Known rows, with every step that occurs
mikis -> toker: [ 20.8  -5.5 -13.6   4.0 -24.4  10.3 -13.1 -11.6 -16.3  -4.8  -1.3 -12.8
 -26.5  11.5 -10.7   4.5  -8.8  -0.4   1.9  -0.4  -9.2   1.9   0.1  11.5
  -5.0  -4.2  -9.8   3.0]
zirur -> lagugeg -> nusa -> pedi: [-19.0  18.2   1.9   0.2  10.2   3.6  25.1 -60.3 -13.2  30.2  18.6  14.3
   9.9 -14.1 -22.4  34.9  11.6 -19.7 -16.4   0.7  25.3  -2.9  19.6 -11.5
  -2.4  12.1 -24.4 -16.5]
pedi -> nusa -> sudomo -> zirur: [  3.5  55.3  32.4 -12.9   6.5  12.9  49.5 -26.4 -20.3  34.1 -29.1  -4.4
 -12.2   6.2   5.0  25.6   7.8 -25.9 -24.4  10.3  -2.1 -14.4 -13.3  11.5
  21.5  17.7 -13.2  13.4]
pedi -> nusa -> mikis -> toker: [ 32.0  17.0  -5.9  11.6 -18.2  15.9  -4.2 -19.3   2.6  -0.9 -26.1 -28.4
 -32.1   0.2 -12.5   0.3  13.2   0.5  -6.7  36.8 -23.6  14.5 -14.8  17.0
   4.7  20.8 -24.0  30.4]
larupo -> lagugeg: [ 14.7  -8.2   9.8  -0.8  23.4   6.3   8.7  -0.3   4.7 -15.7  14.8  -8.7
  -5.6   7.2   3.0  15.3  10.4 -10.3   7.9  -6.7  29.3  -7.0  -1.0  -2.4
  -6.5  -7.8   6.9   4.4]
lagugeg -> buse -> mikis -> toker: [ -9.4   1.4  -4.7  -0.6 -41.6   5.6 -31.3 -13.2   6.4 -16.3  17.1 -23.1
 -31.4  19.1  -6.2   0.4  -7.5  -3.9  19.1 -27.5 -16.0  31.7  22.3  15.6
 -12.6 -25.6  -0.1  25.7]
larupo -> lagugeg -> buse -> mikis -> nusa: [ -8.7  -8.7   7.5  11.3  10.4   7.6 -23.7  16.8  35.7 -16.9  23.1 -24.7
   6.8  23.4  10.6  18.7  -3.7 -18.0  17.9 -39.3  33.2  27.2  22.4  -5.0
  -4.6 -34.2  14.4   2.2]
pedi -> nusa -> sudomo -> zirur -> lagugeg: [  6.6  56.7  39.2 -16.2  12.0  10.3  60.4 -32.5 -27.5  54.0 -10.7  14.6
  -6.7  14.7   0.1  34.0   3.5 -41.8 -18.3  -0.2  10.9 -19.2   3.5   8.5
  19.5  14.7 -28.0   7.3]
pedi -> nusa -> mikis -> riges: [ 20.8  23.4   2.9   1.9 -16.7  11.8  -3.9 -10.1  11.8  17.0 -21.9 -20.4
 -21.1 -11.2  -2.0   4.7  20.2   3.1   7.9  51.9 -22.0   0.8 -21.7   5.2
  27.9  20.4 -11.6  20.2]
rebe -> mikis -> nusa -> pedi -> larupo -> lagugeg -> buse: [ 12.1 -17.8 -11.8   9.4  17.5  35.1 -14.2 -42.9  39.6 -20.3   0.1 -35.8
 -22.2  -0.7 -10.0  38.7  16.8 -22.9 -14.3  -5.0  55.2   7.1  33.7 -44.0
  -8.7  -9.8  10.8  -0.4]
lagugeg -> nusa -> sudomo: [  3.3  36.4  15.9 -18.1   5.9   2.4  32.4 -29.5 -18.9  17.9  -8.1  -8.2
   5.0  -5.4  -7.9  24.0  21.7 -13.6 -21.3  10.5   2.3  -4.7  -5.6   3.5
   5.8  10.2  -2.1  -0.5]
zirur -> lagugeg -> buse: [-14.7   3.5  11.2  -0.8  -1.6 -15.5  10.8   2.6  10.5  19.8  27.4  15.0
  14.4   8.1  -6.0  -2.6  -3.0 -26.5   5.8 -18.8  14.9  16.6  40.9  -0.1
  -9.1  -9.5  -5.3  16.1]
rebe -> mikis -> nusa -> sudomo -> zirur -> lagugeg: [ 21.1  34.2  31.3 -36.6  -6.6  27.8  27.9 -10.9 -30.8  60.6 -22.7   7.8
  -7.1  20.5 -15.1  19.8 -13.5 -19.0 -15.4 -15.4  13.7 -23.9  13.3 -15.0
  11.7  -0.3 -15.6 -29.6]
lagugeg -> lenez: [  9.7  -0.7  21.0   2.0  14.1  15.1   3.0  10.0   3.2   1.9  22.5  14.3
   7.6  -0.3  -1.1   5.2   1.4  -9.1  13.0 -15.6  14.7   2.7  18.3   4.9
 -10.1  -6.7   6.7   0.0]
rebe -> mikis -> nusa -> sudomo -> zirur: [ 20.0  31.1  22.9 -33.6 -10.9  30.2  14.8  -3.6 -21.5  38.9 -37.0 -12.4
 -11.3  12.9  -9.5  13.1  -8.6  -6.6 -21.5  -5.3  -0.4 -17.1  -4.4 -13.8
  12.0  -0.5  -0.7 -25.2]
zirur -> lagugeg -> buse -> mikis: [-31.6  11.9  16.0  -6.2 -13.5  -6.2  -6.0  -7.6  13.9   9.0  34.2  10.8
   2.8  14.8  -1.0   3.4  -1.6 -17.7  24.5 -38.8   7.4  24.7  39.6   4.3
 -11.3 -23.1  -6.1  14.8]
lagugeg -> nusa: [ -0.6  15.9  -0.6  -0.1   7.7   0.9  14.3 -15.4 -10.7   4.4   8.4  -8.0
  14.9  -9.1  -6.6  17.7  14.5  -9.5 -12.2   3.0   3.1  -0.3  -4.9   2.8
  -1.4   6.9  -3.8  -7.1]
sudomo -> nusa -> mikis -> toker: [ 14.2  12.0   2.4  -8.3 -22.8   7.3  -2.6 -25.7 -16.1  22.9 -35.9 -21.2
 -31.4 -19.0 -24.5 -22.7   1.6  12.1 -10.4  13.5 -34.4  21.6   1.2  10.6
  -7.3   4.9 -14.2  11.3]
larupo -> pedi: [  0.5  -7.1  -2.1  -0.4   1.9   6.1  -5.0 -22.4   4.0 -13.8  -1.3 -14.3
 -10.8  -0.7  13.7   6.9  18.2 -14.5 -12.7  -0.8  16.2  -8.3  10.5  -1.8
   3.1  -0.7  -4.1   3.5]
mikis -> riges: [ 11.7   0.3  -4.6  -7.2 -23.4   7.1 -13.1  -2.3  -8.0  10.1   4.3  -4.2
 -17.9  -1.0   1.5   9.0  -6.5   3.2  18.4  15.7  -8.3 -11.2  -6.7  -2.9
  19.6  -4.2   3.6  -6.5]
zirur -> lagugeg: [  0.5   3.9   7.8  -3.0   5.4  -2.7  11.1  -6.7  -6.3  19.9  15.3  18.4
   5.2   9.1  -5.7   6.8  -5.4 -11.9   6.2  -9.8  13.5  -5.3  17.8  -2.6
  -1.1  -0.2 -14.0  -5.8]
zirur -> lagugeg -> nusa: [ -1.4  17.2   7.0  -1.1  12.2  -2.4  26.7 -20.5 -19.5  24.3  24.4  11.9
  22.4  -0.3 -13.6  23.4   9.6 -23.0  -6.2  -7.6  17.6  -6.9  14.2   0.3
  -1.4   6.1 -17.6 -12.1]
buse -> mikis -> rebe: [-17.4  -2.3   0.7  -2.8 -21.8  29.4 -26.7 -12.7 -16.4  -7.1  -8.0   4.5
 -29.2  19.9   0.3   3.3  -2.6  12.5  24.7 -20.1  -6.3  -3.1  -7.8 -11.3
  -2.3 -24.7  -1.6  -9.5]
nusa -> mikis -> riges: [ 19.6   1.3   3.7 -15.8 -26.7   4.1 -13.3   0.9   4.7  15.3 -13.2 -13.0
 -17.4 -15.1  -3.4 -16.7   8.4  13.6  17.6  35.4 -26.2   2.0 -10.8   4.7
  15.3   3.2   1.9  12.6]

Rows
[  6.5  25.6  29.3 -22.2   6.8   9.0  34.7  -6.7 -26.7  61.1 -12.8  13.7
  16.7  16.6   2.4  17.8 -21.6 -30.1 -16.1 -21.1  17.3 -12.6  15.2  -2.9
  18.7  -7.1 -19.1 -23.8]
mikis -> nusa -> sudomo -> zirur -> lagugeg
[-22.6   8.0  -5.2  10.3  15.7  16.6  10.7 -77.8   0.4   9.8 -28.0  -9.7
 -24.6 -32.3 -10.9  22.0   8.4 -10.4 -35.0   5.5  13.5   2.3  17.9 -26.6
   5.8   6.1 -10.7  -6.8]
sudomo -> nusa -> pedi -> larupo
[-28.8  11.7  20.5  -7.6 -10.5   3.5  -0.5   6.0   4.1  35.9  23.5   6.5
  21.0  22.6   6.6   8.9 -28.4 -28.3   8.0 -57.3  13.6  22.0  39.6   4.4
   4.0 -33.0  -9.8  -8.0]
sudomo -> zirur -> lagugeg -> buse -> mikis -> nusa
[ -6.7 -14.6   0.2  12.3  26.8  11.6  12.2 -55.7  33.5 -27.6  16.7 -21.0
 -18.1  -9.3   0.8  29.8  23.1 -36.3 -10.3 -11.4  50.3  12.7  35.3 -19.5
 -12.1 -10.5   9.4  30.0]
nusa -> pedi -> larupo -> lagugeg -> buse
[ 23.5  33.2  34.6 -21.5  38.4  25.0  64.8 -57.4 -29.1   4.9   1.6 -25.4
 -11.2  -3.2  11.5  51.5  30.6 -48.7 -28.0 -12.9  39.9 -26.1   0.9  -0.3
   6.4  -2.6  -0.1  12.0]
pedi -> larupo -> lagugeg -> nusa -> sudomo -> zirur
[ 11.1 -24.2 -13.4  20.9  37.3  29.9  -4.2 -50.0  20.8 -18.2  -2.1 -23.5
 -12.7  -2.2   8.1  44.3   4.5 -26.0 -17.8  -4.5  60.8  -7.3  15.1 -33.6
   8.9  -9.4  -4.1 -13.1]
mikis -> nusa -> pedi -> larupo -> lagugeg
[-45.1   9.8  15.2  -5.9 -12.2   9.5   0.0 -30.8   9.5  41.2  18.4   9.5
  11.5   9.2  -5.8  18.7 -25.5 -28.0  -1.2 -48.8  23.8  25.5  44.0  -7.2
   4.8 -27.8 -14.6 -10.4]
sudomo -> zirur -> lagugeg -> buse -> mikis -> nusa -> pedi
[  9.7  -6.6   4.6  -9.1 -15.1  18.0  -6.5  -3.6  -8.7   8.3 -31.4   2.0
 -15.6  -6.3 -10.7 -25.6  13.3  16.6   9.4  17.6 -15.4   2.6 -10.4 -10.4
  -5.9  -1.3  -2.9  10.6]
nusa -> mikis -> rebe
[ -5.9  56.4  40.8 -16.1   7.4  -2.5  60.4 -23.5  -8.6  50.7  -1.3  10.0
   4.1  13.9  -1.8  22.0   6.7 -51.2 -15.2  -9.4  11.5   1.2  26.0  12.3
  12.0   5.6 -18.3  28.1]
pedi -> nusa -> sudomo -> zirur -> lagugeg -> buse
[-28.3  45.3  44.3 -36.4 -15.8  -2.0  32.6 -24.8 -12.7  40.7  15.5  12.9
  -4.3  19.7   0.4  10.3  -2.4 -34.6   9.8 -45.6   2.0  13.7  38.0  14.4
  -0.8 -24.3  -3.2  21.0]
nusa -> sudomo -> zirur -> lagugeg -> buse -> mikis
[ 29.8  -9.4   7.4  -1.0  27.1  37.7  16.5 -43.1  -8.5 -21.1 -12.2 -24.9
 -20.4 -11.5  -3.2  19.7  43.3 -16.5  -5.7  11.0  31.1 -14.4  -6.4 -21.3
  -8.7  -3.5   1.2  18.7]
pedi -> larupo -> lagugeg -> nusa -> mikis -> rebe
[ 12.1  12.4   6.1  -6.8   4.8   8.9   0.6   1.4   2.2  23.6 -26.7  -8.0
   6.5   9.6   3.4  13.7  -6.3  -7.2 -16.8   3.1   8.9  -1.8  -0.5  -8.5
  14.6  -3.6  -4.5 -16.8]
mikis -> nusa -> sudomo
[-25.9  61.5  45.1 -19.2  -4.3  13.7  39.1 -54.3  -1.8  29.3   3.2  -9.2
 -20.8  22.6  16.2  36.6  22.9 -59.0 -12.6 -29.6  20.0   0.1  39.1  13.1
  15.6  -8.1 -21.7  32.2]
larupo -> pedi -> nusa -> sudomo -> zirur -> lagugeg -> buse -> mikis
[  6.2   9.9  45.2 -13.4  16.0  17.5  38.3   0.4 -22.0  40.8  36.3  36.6
  16.2   6.4  -2.5  11.6 -13.7 -32.9  11.8 -42.7  25.5  -9.8  34.0  10.2
  -6.0 -11.2 -10.6  -6.2]
sudomo -> zirur -> lagugeg -> lenez
[-27.3  33.3  43.7 -35.3 -26.8  20.6  24.0 -27.7 -32.8  46.2  -0.8  22.0
 -20.0  28.8  -4.7   7.8  -2.7 -28.2  17.5 -45.8   4.6   1.1  30.2  -2.5
  -3.5 -33.1  -7.5  14.5]
nusa -> sudomo -> zirur -> lagugeg -> buse -> mikis -> rebe
[-11.2  -8.5 -15.6  13.3   3.4  11.8 -16.7 -22.3  15.1  14.2 -12.5  -4.1
   6.5  -6.7  -6.6  16.1 -14.2  -0.8 -17.1   3.9  17.3   7.8   5.5 -19.0
  12.5  -1.6  -7.7 -27.4]
mikis -> nusa -> pedi
[ -9.4  -5.3 -12.6   8.8   9.8  17.2  -0.1 -61.2   9.0 -11.5  -8.8  -9.9
 -20.8 -17.3   0.7  22.9  10.6 -12.2 -20.8   8.7  21.4  -3.9  14.0 -22.4
   2.7   5.0  -6.0   5.8]
nusa -> pedi -> larupo
[  0.3   7.8  16.0  -1.6  20.4  19.2  -6.8 -23.1  31.0 -22.4   1.5 -36.9
 -14.9  21.7  21.1  37.3  13.5 -35.5  -1.2 -32.3  44.5  12.6  28.8 -14.8
   6.0 -32.0  11.7  15.7]
pedi -> larupo -> lagugeg -> buse -> mikis -> nusa -> sudomo
[  6.2 -13.9  -1.9  10.6  31.6  24.8  10.9 -64.2  15.4 -25.5   5.3 -18.6
 -28.7 -10.6   4.7  37.7  19.5 -23.7 -11.1  -0.8  50.8  -8.9  12.5 -25.5
  -2.3  -2.3  -0.8   8.0]
nusa -> pedi -> larupo -> lagugeg
[  5.5  50.3  29.0 -13.6   9.9  18.7  45.7 -47.2 -15.2  20.2 -29.9 -20.4
 -23.3   4.5  18.2  33.7  24.5 -41.1 -35.4   8.4  12.4 -22.4  -3.0   9.4
  24.8  16.1 -16.4  15.5]
larupo -> pedi -> nusa -> sudomo -> zirur
[ -2.2  17.0  33.4 -14.5  20.7  24.3  16.5 -25.7  13.8  -4.5   1.8 -33.3
 -12.0  21.7  25.3  38.0   3.7 -48.5  -7.1 -46.8  40.6   8.2  27.7  -4.5
   9.2 -38.0  10.9  15.2]
pedi -> larupo -> lagugeg -> buse -> mikis -> nusa -> sudomo -> zirur
[ 23.4  21.0   6.9 -18.7  -9.2  27.1  -6.7  -1.4  -2.1  21.2 -36.2 -15.2
 -14.4  13.4 -11.9  14.8   1.4   5.4 -15.3  11.3   3.8 -10.4  -4.4 -20.2
  10.7   4.3   2.5 -23.9]
rebe -> mikis -> nusa -> sudomo
[ -1.0   8.5   3.4   2.8  29.2  12.7  24.8 -53.5   1.4  -3.7  18.3 -13.5
   0.3 -15.4 -15.7  44.2  28.0 -17.8 -12.7   3.0  40.8  -3.3   1.4 -10.6
  -6.2   5.4  -3.0  -6.3]
larupo -> lagugeg -> nusa -> pedi
[ 23.0  18.2   0.4   0.0 -14.3  17.7  -7.9 -32.7  15.2   1.3 -23.2 -33.7
 -32.1 -12.5  14.1  12.0  34.7 -12.3  -2.9  49.6  -6.9  -8.4 -11.0   3.4
  30.8  20.7 -16.4  24.7]
larupo -> pedi -> nusa -> mikis -> riges
[  0.3  48.6  32.2 -30.5   3.3   4.9  55.2 -31.4 -35.9  37.3  -9.4  -5.8
   8.5  -5.7  -4.6  23.9  14.3 -26.0 -24.9  -4.4  -1.4 -12.4  -6.3  11.4
   8.6   5.7  -2.5   0.7]
lagugeg -> nusa -> sudomo -> zirur
[ -8.2 -16.4  -7.9  16.6  26.4  39.2 -23.1 -55.4  26.4 -27.7   3.2 -28.5
 -26.0   5.4  13.2  51.1   4.4 -17.8  -3.9 -23.8  52.8   0.7  15.6 -30.1
   7.6 -21.1  -3.5 -14.6]
buse -> mikis -> nusa -> pedi -> larupo -> lagugeg
[  0.7  37.1  41.8 -35.2   3.1   3.6  52.4 -22.7 -34.8  52.7  -4.2  21.4
  -0.7  10.7  -2.1  13.7  -5.8 -30.1  -9.6 -17.2   9.5 -16.9  15.1   6.7
   6.6  -1.6 -16.6  -1.0]
nusa -> sudomo -> zirur -> lagugeg
[ 11.5  18.3   6.5   6.1   8.3  11.6   6.4 -31.1  22.5  -6.6 -29.1 -27.6
 -15.6 -11.4  11.3   3.9  40.4 -14.6 -18.9  35.3   0.0   2.7  -2.7   6.0
  13.4  24.7 -17.0  30.6]
larupo -> pedi -> nusa -> mikis
[ 12.7   8.1  11.3   0.9  30.8   8.4  24.7 -14.8  -4.8 -10.6  24.0 -15.4
   8.3  -2.3  -5.5  33.6  23.4 -18.9  -1.9  -6.4  33.1  -7.3  -4.5   0.7
  -5.1  -0.8   1.4  -2.6]
larupo -> lagugeg -> nusa
[-28.5  18.8   1.4   0.5   3.7   5.1  10.3 -53.5  -6.0  26.6 -25.0   2.4
 -13.9 -27.1 -22.3   8.3   1.4   1.3 -22.8   4.6   1.2   8.9   9.5 -15.6
   1.7   6.2  -9.1 -14.9]
sudomo -> nusa -> pedi
